Each row comes from the steps of one walk. Every step used is in the known rows, and no mark comes twice. Write the walk behind each row, first mark first.
In the rows, 128 means zero.
Known rows
reful -> koze: [138 133 112 126 129 132 108  93 137 135 175 126 126 120 146 122 123 118
  82 131 134 112]
kudi -> lamidur: [146 117 139 112 129 116 105  87 140 104 104 142 129 133 120 122 112 144
 143 106 125 147]
rubef -> reful -> zusu -> lamidur: [121 166 161 122 117  97 125  89 101 107 103  88 121 123  60  82 131 125
 115  78 175 183]
ropag -> nikurib -> reful -> zusu -> lamidur: [159 174 135 132 129 113 106  98 110 115 139 106 146 214  56  54 117 127
 140 156 187 161]
bido -> lamidur -> nikurib -> reful: [166 176  83 121 123 118 104  90 144 162 141 135 138 165  84 161 138  77
 142 151  93 129]
zusu -> lamidur -> nikurib -> ropag: [123 145 124 127 142 122  95 126 109 117 152 118 115 151  66 147 124 112
  84 153 114 123]
nikurib -> ropag: [114 122 144 134 150 110 123 133 120 142 131 119 121 156 126 117 130 100
  91 156 131 119]
bido -> reful -> zusu: [155 163 121 104 129 106 112  89 122 133 152 112 140 177 113 134 132 110
 126 114 181 152]
zusu -> lamidur -> nikurib: [138 154 105 120 120 140 104 120 117 106 150 126 119 122  70 159 122 139
 123 126 111 134]
nikurib -> reful: [148 157 119 142 131 116 145 105 148 149 124 128 121 173 127 101 126 121
 134 157 141 136]
zegof -> gali -> rubef -> reful: [ 71 136 149  91 110 116 140 107 126 157  88 129 129  44 122  68 154 126
 157 120 125 153]
gali -> rubef -> reful -> zusu -> lamidur: [ 99 169 156 129 118 103 142  80  98 134 117 100 137  97  41  61 150 138
 114  84 144 188]
koze -> reful -> zusu -> lamidur -> nikurib: [179 171  93 134 160 107  93 118 119 110 174 105 114 144  37 160 143 121
 132 130 173 123]
kudi -> lamidur -> bido -> reful: [182 123 108  69  96 126  83  69 166 132 127 131 127 178 119 178 103 130
 174 120 155 148]
rubef -> reful -> zusu: [121 159 153 124 115  95 131 113 101 127  99  94 123 130  92 111 129 104
 132  88 174 158]
rubef -> reful: [118 151 142 117 102 113 130 117 129 132  81 111 118 103 113 112 128 105
 125 103 141 146]
kudi -> lamidur -> bido: [157  96 124 101 109 129  97 103 144 122 119 133 121 153 111 170 100 148
 181 120 134 138]
ropag -> nikurib -> reful -> koze: [167 164 102 121 114 134  91  93 146 149 160 124 140 186 127  77 111  96
 106 186 160 107]
koze -> reful -> kudi -> lamidur: [193 124 123 119 153 112 101  51 157 122 137 126 111 121 108 158 110 145
 169 107 141 114]
bido -> reful -> kudi -> lamidur -> nikurib -> ropag: [177 152 112  78 129 111  72  36 131 135 154 125 119 180  97 209  87 104
 128 125 121 120]
zegof -> gali -> rubef: [ 81 115 134 103 135 129 137 120 127 151 137 147 139  68 136  88 152 148
 160 146 110 136]
ropag -> nikurib -> reful -> zusu: [159 167 127 131 125 111 112 123 109 135 132 108 148 219  87  83 115 105
 156 165 187 136]
koze -> reful: [166 135 108 138 153 116 117 130 158 136 137 124 116 123 116 131 147 110
 135 147 158 104]

Which walk is each row?
[165 188  96  95 123 117  88  80 112 111 176 112 133 172  55 165 127 120
 119 112 164 155] : bido -> reful -> zusu -> lamidur -> nikurib
[186 146 133 107 111 126  97  48 136 126 116 128 137 193 102 110  75 139
 184 143 138 132] : ropag -> nikurib -> reful -> kudi -> lamidur
[182 142 127  80 116 121  98  15 149 126 136 133 129 148 127 162  92 144
 154  89 134 149] : bido -> reful -> kudi -> lamidur
[165 139 107  88  96 141  98  84 155 134 156 115 124 169  96 155 118 137
 142 131 159 155] : zusu -> lamidur -> bido -> reful
[156 116 142 112 127 124 112  50 126 116 130 133 121 124 120 155  88 163
 162  89 113 139] : reful -> kudi -> lamidur
[176 145 134 125 130 111 130  26 147 135 125 134 115 171 116 126  87 153
 169 118 125 145] : nikurib -> reful -> kudi -> lamidur
[169 185  99 133 123 135 125  57 122 136 170 116 107 161  68 162  95 153
 146 135 110 131] : zusu -> lamidur -> nikurib -> reful -> kudi
[184 168  82 115 125 116  81  45 158 131 163 143 117 169 107 148  99 115
 112 146 126 118] : kudi -> lamidur -> nikurib -> reful -> koze
[157 158 117 125 111 130 110 128 136 140 114 124 143 194 112  83 115 104
 153 182 156 122] : ropag -> nikurib -> reful
[189 125 118 115 110 124 122  39 147 151 139 120 107 192 109 175  72 157
 208 129 134 135] : nikurib -> reful -> kudi -> lamidur -> bido
[174 164  96 115 123 112 102  82 149 123 115 145 117 178  91 154 105 123
 159 142 122 134] : kudi -> lamidur -> nikurib -> reful
[151 172 137 146 146  99 137  78 118 125 147 108 123 191  74  72 127 141
 122 130 175 172] : nikurib -> reful -> zusu -> lamidur
[123 142 153 105 100 116 134  27 124 146  96 125 129  71  87 116 111 153
 158  67  96 159] : gali -> rubef -> reful -> kudi -> lamidur
[191 129  92  68  98 129  64  32 177 138 172 130 124 169 134 170 100 121
 128 124 160 131] : kudi -> lamidur -> bido -> reful -> koze
[168 176  90 132 119 132 134  83 121 156 165 119 110 167  99 190  93 129
 162 145 112 108] : lamidur -> nikurib -> reful -> kudi
[162 153 123 137 127 110 132  92 121 141 162  96 115 212  63 118 114 144
 161 143 184 162] : nikurib -> reful -> zusu -> lamidur -> bido
[180 132 112 134 150 112 102 117 132 127 174  93 110 163  54 148 138 137
 161 133 199 132] : koze -> reful -> zusu -> lamidur -> bido
[109 142 131  67  99 118 104  45 114 142 104 136 119  40  89 154 109 147
 200  86  92 142] : zegof -> gali -> rubef -> reful -> kudi -> lamidur -> nikurib
[173 155 122 121 108 126  96 112 111 133 150  95 137 234  47 102 105 132
 179 168 197 151] : ropag -> nikurib -> reful -> zusu -> lamidur -> bido
[167 145 107  94 108 118 106 103 125 152 165 101 131 197 104 182 116 112
 162 126 192 143] : lamidur -> bido -> reful -> zusu
[183 131 117  77 110 106  82  65 137 128 142 116 133 202  96 177 103 127
 178 105 189 162] : kudi -> lamidur -> bido -> reful -> zusu
[152 180 116 101 144 100  81  87 103 123 177 104 126 201  52 152 128  92
  83 142 169 148] : bido -> reful -> zusu -> lamidur -> nikurib -> ropag
[144 123 133 125 123 123 113 115 103 121 165  98 122 168  64 146 116 151
 153 115 170 156] : reful -> zusu -> lamidur -> bido
